Each row comes from the steps of one path. Every step used is in the known rows, and no mark comes twice. Write the path behind each row, first mark first.
Known rows
B, Q, J: [-10.8   4.5  -4.1   2.3   6.5   2.5  -4.0 -11.6  11.6   0.7   2.1 -15.4
  17.0  -8.3 -11.2 -19.3  -8.5  -9.2   2.0   2.2  -2.5  -3.3   4.5   5.3
 -23.7  -4.7   8.6   6.8]
N, Q, D: [ -2.6   1.3  -3.8   8.0   1.2 -11.3   8.4  -3.3   5.5  -0.8  19.6  -1.8
  12.4   4.0  -6.5  -4.6   2.2  -4.3  -9.3  -4.6   4.8   5.6   1.9   7.1
   0.4  -0.1  -3.0   3.4]
M, L: [ 0.7 -1.8  0.3  2.0 -5.4  7.5  1.8 -1.9  2.1  3.6  6.4 -5.2  2.3 -2.8
 -2.4 -1.2 -1.7  1.3 -8.6 -2.1 -0.4  0.0  1.6 -6.4 -6.7 -1.1 -3.3 -5.1]
L, M: [ -0.3   1.9  -1.4  -3.1  -3.3  -0.2   8.5  -6.4 -19.2  -8.3   7.7   0.2
  -4.0   2.9   7.2  -8.5   1.3   0.2   1.2  -3.3   2.9   8.1   1.5 -21.3
  -9.0  -3.2   0.9  -3.1]
L, T: [  3.0   0.9  -7.7  -3.2  -1.0   0.5   6.6   0.7 -14.2  -3.0   4.4   2.2
 -13.4   1.1  -0.4 -10.4   9.2   2.8  -2.2   9.0   3.1   5.3  -0.3 -11.8
   7.1  -2.9  -0.8   2.2]
Z, M: [ 1.0 -2.9 -3.1 -5.4  7.2 -0.4  8.7  8.1  4.8 -9.6  8.9 -6.1  3.6  3.5
  4.2  6.7 -1.2 -7.6 -5.6  1.2 -0.9  3.6 -2.5 10.3 -7.2 -4.8 -1.6 -0.5]
M, L, T: [  4.4  -1.1  -8.0  -1.6  -6.3   8.4   7.7  -1.1 -12.5   0.6  10.7  -2.3
 -11.4  -1.8  -2.7 -12.0   7.4   4.5 -10.7   6.7   2.5   5.3   1.3 -16.7
   0.3  -3.9  -3.8  -2.3]
Y, T, F: [ -2.2  -3.3  11.5   4.6   0.7   6.4   1.8   3.7   7.0   9.2   8.6   6.8
  -0.5   0.6  -5.2  -3.6 -12.7   2.9   7.7  15.7   6.4  -1.8  -3.2 -13.1
 -18.8   2.0  10.7   3.9]
L, M, Z: [  4.6  -5.0   4.8  -1.8  -1.5  -0.9  13.7  -8.2 -12.8 -14.9   4.7  -4.5
  -3.3   3.1   7.7 -13.3   6.3   6.1   4.5  -2.2  -1.3   6.4   0.3 -42.6
  -8.2  -7.7   4.1  -4.6]
N, Q, D, Y, T, F, M: [ -1.8  -5.4   9.7  10.1   6.5 -10.6   7.2   5.0   8.2  27.3  35.3  11.0
   6.3  10.3 -20.5  -0.8 -19.4   0.7   2.2  31.8  18.8  -2.7  -8.3 -39.6
 -23.8   3.5   3.5  -1.1]
D, Y: [  3.0  -1.1  -4.5   4.8   1.0  -3.5 -11.0   1.3  -3.7   8.7   6.1  -3.1
   1.9   2.8  -7.7   9.1  -5.5   2.5   0.8  13.9  16.1  -4.3  -4.8 -20.7
  -6.0  -3.2   1.5   0.9]
T, Y: [  0.5  -0.1  -3.7  -2.6  -1.9  -2.3  -5.2   7.2  13.4   8.2   3.5  -9.3
  12.4  -2.7   1.1  13.9  -2.4  -3.4   1.7  15.0  10.0  -1.0  -3.2 -19.1
  -2.9  -1.4   3.1  -0.9]
N, Q, D, Y, T: [ -2.6  -1.8   2.2   9.7   5.9  -5.0  -1.6  -1.7   2.1  10.1  28.7   5.6
   9.2   6.5 -22.0  -2.1  -6.4   0.9  -3.1  16.0  21.0   2.9  -7.8  -4.1
  -7.6  -2.5   3.5   6.9]
D, Y, T, L, M: [  7.6   0.5   8.2  11.0  -1.7   8.1  -3.8  -4.6 -29.6   8.9  23.7  13.2
 -13.4   4.6 -12.0 -10.2 -10.1   6.4   2.8  10.5  10.8   4.1 -10.0 -38.7
 -24.6  -4.9  12.6  -1.4]
L, T, F, M: [  4.2  -2.5  -0.4  -2.6   0.2  -4.4  15.1   8.5  -8.4  15.0  10.8   7.6
 -17.8   4.6   0.8  -9.2  -3.9   2.6   3.4  24.6   0.8  -0.2  -0.3 -46.9
  -9.5   2.7  -0.9  -5.4]
Z, M, F: [  1.4  -6.5  -0.4  -3.6   6.7  -3.3   8.2  10.7   6.9 -10.7   8.8 -15.1
  -0.7   2.1   6.5  11.9  -7.4 -15.6  -5.7   7.0   3.5  -4.9   1.0  -6.4
 -27.3  -2.6   0.2  -3.2]
Q, D, Y, T, L, M: [ 13.8  -0.7   8.2  13.5  -0.2   2.1   7.2  -2.7 -30.2   5.2  39.7  20.4
 -12.9   4.6 -21.2 -14.3  -4.1   6.6   1.1   8.1  21.1   7.7 -12.4 -29.9
 -32.6  -1.3   9.1   0.2]
B, Q: [-10.5   6.3  -0.7   0.2   4.8  -3.6  -2.3  -1.0  -3.7   9.7  -2.5 -12.1
  11.4  -3.4  -5.6  -6.8  -5.1  -5.3   1.4   2.6   1.4   0.7   2.0   9.3
 -12.1  -0.5   6.3   3.9]
N, Q, D, Y: [  0.2   0.2  -7.9  12.1   2.6 -13.8  -3.1  -1.8   3.2   6.9  25.2  -5.0
  14.2   6.5 -14.5   3.7  -3.3  -1.8  -9.0   9.5  21.9   1.0  -2.9 -12.7
  -6.1  -2.9  -1.5   4.8]
Q, N: [  5.3  -2.0   7.1  -3.7  -2.3   5.8   4.4  -8.0  12.5   0.0   5.6  17.4
  -2.1   0.7  -6.9 -11.9  -0.7  -2.4  -1.6  14.8  -1.2   3.1   3.4  -3.2
  -0.2  -2.0   0.9   3.8]
J, Q, D, Y: [ -0.8   1.9  -8.1   7.1   1.8 -13.0   1.1  -2.7  -6.4   3.3  28.3  -5.8
   2.6   7.2 -16.4   3.1  -4.3   1.6  -9.5   9.2  17.8   2.8  -5.6 -11.5
   1.6   4.2  -0.5   2.2]
M, F: [  0.0  -3.6   3.1   1.0  -0.5  -3.2   0.5   2.1   1.6  -1.8  -0.4  -8.9
  -4.5  -1.1   2.3   5.0  -6.3  -8.4   0.5   4.9   4.5  -8.6   2.9 -17.0
 -19.4   2.2   1.4  -2.8]
Z, M, L, T: [  5.4  -4.2 -10.9  -6.0   0.5   7.8  16.0   6.9  -7.6  -8.3  19.5  -9.2
  -7.5   1.5   1.5  -5.3   6.2  -3.7 -16.6   8.3   1.9   9.3  -1.2  -7.5
  -7.3  -9.0  -5.0  -2.9]
J, Q: [-10.2   4.7  -4.0   0.0  -0.8  -4.6   1.8  -6.0  -2.8  -1.1   6.5 -10.2
   0.3   4.6   0.9  -1.4  -4.5  -1.1  -7.8  -1.7  -8.6   3.5   1.6  -0.5
  16.4   4.0   1.6   0.0]
D, Q: [ -7.3  -2.6  -7.6   7.3  -3.2  -0.8   5.9  10.9   3.1  11.9   7.5   7.4
   6.4  -2.9  -6.3  -0.6  -1.2  10.1  -0.6  11.6   8.6  -5.3  -0.3   3.2
 -12.4  -2.0   1.8   1.1]
Z, M, F, T: [ -0.4  -9.9   2.0  -5.8  10.7  -0.7  16.7  12.9   2.9  -3.4  13.9 -12.0
  -9.5   5.4  -4.5   2.5  -3.7 -14.4  -5.1  18.9  -2.6  -3.4  -4.7  -2.1
 -23.8  -0.3  -2.5  -4.7]

Which path is each row?
[  5.9  -5.2  -9.4  -0.1  -2.5   5.8  15.7  10.1   0.1  -1.9  25.3 -13.1
  -3.5   2.2   3.5  -2.1  -4.0  -4.1 -13.9  18.3   8.7   6.1   0.4 -29.4
 -24.1  -7.6   0.4  -0.6]  Z, M, L, T, F
[ 10.8  -6.3  11.0   7.9  -0.5   4.6  19.6  -6.0 -23.6  -2.4  17.2   2.9
 -19.1   5.8  -7.3 -27.4   7.0   8.1   1.2   2.6 -13.7   5.7  -6.9 -45.7
 -12.8  -4.2   6.1  -7.0]  F, T, L, M, Z
[ -2.0  -3.5  13.5   7.2   5.9  -1.4   8.7   8.6  -1.0  39.1  36.3   3.9
   8.4   0.0 -31.6  -8.5 -22.7   1.8   3.2  33.3  23.8  -3.8  -9.0 -35.5
 -50.8   4.8   5.5  -4.6]  B, Q, D, Y, T, F, M, L
[  4.5  -2.0  -5.9   5.6  -9.9   6.0   7.7   2.7  -4.6   7.1  15.6  -7.0
  -7.5  -1.0  -0.6  -8.9  -2.5   3.9  -8.4  16.5  10.2   1.9   3.0 -40.4
 -16.8  -2.5   1.7  -0.2]  M, L, T, F
[  6.0   0.7   5.0   7.8  -2.3   4.6  14.4  -3.4 -29.9   5.1  20.1   8.1
 -19.5   5.7  -7.9 -22.0   2.0   1.9  -2.2   3.0 -10.6   7.6  -5.8 -23.2
 -14.5   0.4   2.7  -5.8]  F, T, L, M
[ -0.9  -7.3   1.4  -3.1   1.8  -2.9   3.5  12.0  10.7  14.3   7.8 -14.0
  -1.4  -0.5  -7.0   9.1  -5.2 -10.1   2.9  31.3   7.6  -8.7  -5.9 -31.9
 -20.1   3.9   1.8  -5.3]  M, F, T, Y
[  4.7  -3.1  -2.0  -7.2  -2.7   5.4  16.2   2.8 -13.7  11.6  12.3   6.5
 -18.7   1.3  -3.2 -14.0   4.3   3.9  -7.3  13.4  -7.4   3.5  -0.3 -30.2
   0.5   0.0  -9.3 -12.4]  F, M, L, T
[  9.4  -9.3   5.3  -1.3   1.9  -5.2  20.8   6.1  -2.7   7.7   8.2   2.8
 -16.6   5.0   1.1 -14.5   1.2   8.0   6.8  24.6  -3.1  -1.6  -1.7 -68.7
  -7.9  -1.8   2.6  -6.5]  L, T, F, M, Z
[  7.6  -3.0  11.4  12.5  -2.3   5.1  -3.6  -2.5 -26.6   7.4  23.0   4.4
 -18.4   3.5  -9.9  -4.8 -16.4  -2.2   3.2  15.6  15.1  -4.5  -6.9 -56.3
 -43.7  -2.4  14.1  -4.3]  D, Y, T, L, M, F
[ -5.1   4.4   5.9  -4.2   2.3   1.8   2.6  -8.9   8.3  10.3   2.8   5.6
   9.2  -2.6 -12.9 -18.9  -6.1  -7.4   0.0  17.9   0.4   3.6   5.0   5.4
 -12.2  -3.0   7.3   7.8]  B, Q, N
[  4.7  -1.3 -11.4  -3.3  -9.1   6.0   2.3   5.9   0.6   8.6  13.2 -11.0
   0.9  -4.4  -0.9   1.0   4.5   0.9  -9.0  22.1  12.2   4.4  -2.1 -35.9
  -2.3  -5.1  -0.3  -3.0]  M, L, T, Y
[  0.5  -1.9   1.5  -1.6  -3.6  -3.7   8.5  -3.8 -16.7  -9.5   6.9  -8.4
  -8.6   1.5  10.0  -3.1  -5.1  -7.9   1.3   2.0   6.7  -0.4   4.6 -39.0
 -29.0  -0.8   2.4  -6.1]  L, M, F
[ -0.8  -7.4  18.7  -0.2  -1.2  11.3  11.5   6.0   7.2  24.3  17.3  11.3
  -6.0   0.4  -8.4  -5.9 -17.5   4.2   3.1  19.9  -2.9  -4.0  -3.5 -31.4
 -25.0   4.7   2.0 -10.9]  Y, T, F, M, L
[ -4.6   2.6   3.4  -3.8  -2.8   1.5   6.9 -14.1  10.4  -0.5  11.2   7.2
  -1.4   5.1  -6.3 -13.6  -5.4  -3.4 -10.1  14.1 -10.1   6.9   4.6  -3.5
  15.9   1.7   2.4   3.1]  J, Q, N
[ -1.8  -5.0   3.9  -3.4   0.7  -1.4  17.2  -1.7 -20.5  -1.9  12.7  -5.1
 -17.5   4.7  -1.3 -12.6  -1.3  -6.7   2.4  14.1   0.5   0.2  -1.1 -35.2
 -25.6   1.9  -0.4  -7.4]  L, M, F, T
[  7.7   0.5   5.7  10.2  -6.8  -0.8   6.4  -3.0 -22.7  -3.6  13.8  -3.5
 -15.3   0.8   5.7  -7.6  -8.2  -7.9  -2.7  -4.2  -0.6  -1.8   2.7 -43.3
 -37.6  -0.1   7.4  -7.2]  T, L, M, F
[  5.4  -3.1  -5.6  -9.3  -4.6   2.9  11.1   9.9  -1.0  20.9  14.5  -1.5
  -7.2  -1.6  -1.5   0.2   1.5   0.9  -5.6  28.2   3.3   2.4  -3.5 -48.8
  -2.0  -1.3  -6.1 -13.3]  F, M, L, T, Y
[  4.9   0.3  14.0   9.7   0.4  11.6  -1.2   0.5  -7.1   8.6  10.5  15.1
 -11.1  -0.8 -11.3 -11.3  -6.2   3.2   1.4   0.3  -7.1   0.4  -6.7   3.7
  -8.6   1.6  10.8   0.6]  Y, T, L
[  6.2  -4.3 -14.8  -9.1  -1.6   5.9  10.1  14.3   5.4   0.1  22.9 -17.4
   4.6  -1.2   3.4   8.0   3.5  -6.7 -15.2  23.7  11.6   8.3  -4.4 -25.4
 -10.5 -10.4  -1.9  -3.5]  Z, M, L, T, Y
[ 12.3  -2.9   8.5  10.4  -4.5   2.0  11.6  -7.9 -19.1  -8.9  11.5   0.3
  -9.4   2.5   2.9 -17.7   3.2   6.5   0.6  -8.9  -7.6   4.8  -1.4 -48.8
 -16.2  -6.8   8.9  -5.6]  T, L, M, Z
[  2.3  -4.9   8.4   2.1  -4.5   2.4  10.2   5.6   8.0  21.5  12.9   1.1
  -0.6   0.7  -1.3   0.7 -14.7   0.7  -2.6  13.0  -3.2  -5.4   1.7 -42.3
 -23.0   4.4  -3.5 -12.7]  T, F, M, L
[-3.7  3.4 -3.9  3.1  0.7 -9.8 12.6 -3.8 -2.8 -4.1 22.0 -2.0  1.2  4.4
 -8.4 -6.5  1.3 -0.7 -9.6 -3.4  1.1  7.5 -0.7  9.6  7.8  7.4 -2.1  1.2]  J, Q, D
[  3.1 -12.3  23.5  -0.4   6.3   2.8  15.4   5.4  11.1  13.8   7.4  11.1
  -7.0   3.4  -5.9 -10.2 -10.6   8.4  14.7  22.2  -6.8  -5.6  -6.2 -47.5
 -15.2   1.4   7.8  -7.0]  Y, T, F, M, Z
[  1.4  -3.4   7.8   0.1   0.6  -5.3   8.6   7.5   6.2  17.7   6.6   4.6
  -3.2   3.4   0.7   1.5 -13.1  -1.0   5.6  15.7  -2.4  -5.5   0.2 -34.4
 -16.2   5.6  -0.5  -7.7]  T, F, M
[  3.8  -0.9  -6.3   3.7  -4.4  -1.5   7.1   3.4  -7.4   4.2   9.9  -1.5
  -9.7   1.8   2.0  -7.3  -0.6   2.3   0.3  18.4  10.1   2.0   1.2 -34.8
 -10.5  -1.2   5.1   4.6]  L, T, F
[  4.8  -1.6  15.5   8.5  -3.5   8.4   7.2  -3.0 -23.4  -1.0  17.2   6.9
 -19.9   0.6  -1.6 -14.1 -11.2  -4.3   3.3   2.4  -1.5  -0.5  -2.6 -35.1
 -37.6   0.7  12.8  -5.3]  Y, T, L, M, F
[ 14.3  -4.3  10.9  15.2  -0.5  -1.2   7.0  -0.5 -27.9   4.3  39.3  11.7
 -17.0   3.4 -19.2  -9.3 -10.2  -1.5   1.7  13.2  25.0  -0.8  -9.5 -46.2
 -51.6   0.8  10.7  -2.8]  Q, D, Y, T, L, M, F
[ -0.2  -7.0  10.3  12.5   1.1  -2.8   8.2   3.6   9.7  31.5  42.3   6.5
   8.4   7.3 -22.9  -2.1 -21.2   1.8  -5.7  29.3  17.8  -3.0  -6.6 -45.4
 -31.1   2.1   0.5  -5.9]  N, Q, D, Y, T, F, M, L
[  9.3  -5.0  18.1   8.2  -0.9  10.8  12.4  -7.3 -19.6  -6.3  15.4  10.8
 -14.7   2.3  -3.7 -24.5   0.3   9.4   6.1  -1.8  -9.3   6.9  -6.4 -39.9
 -16.9  -6.5  13.9  -3.9]  Y, T, L, M, Z
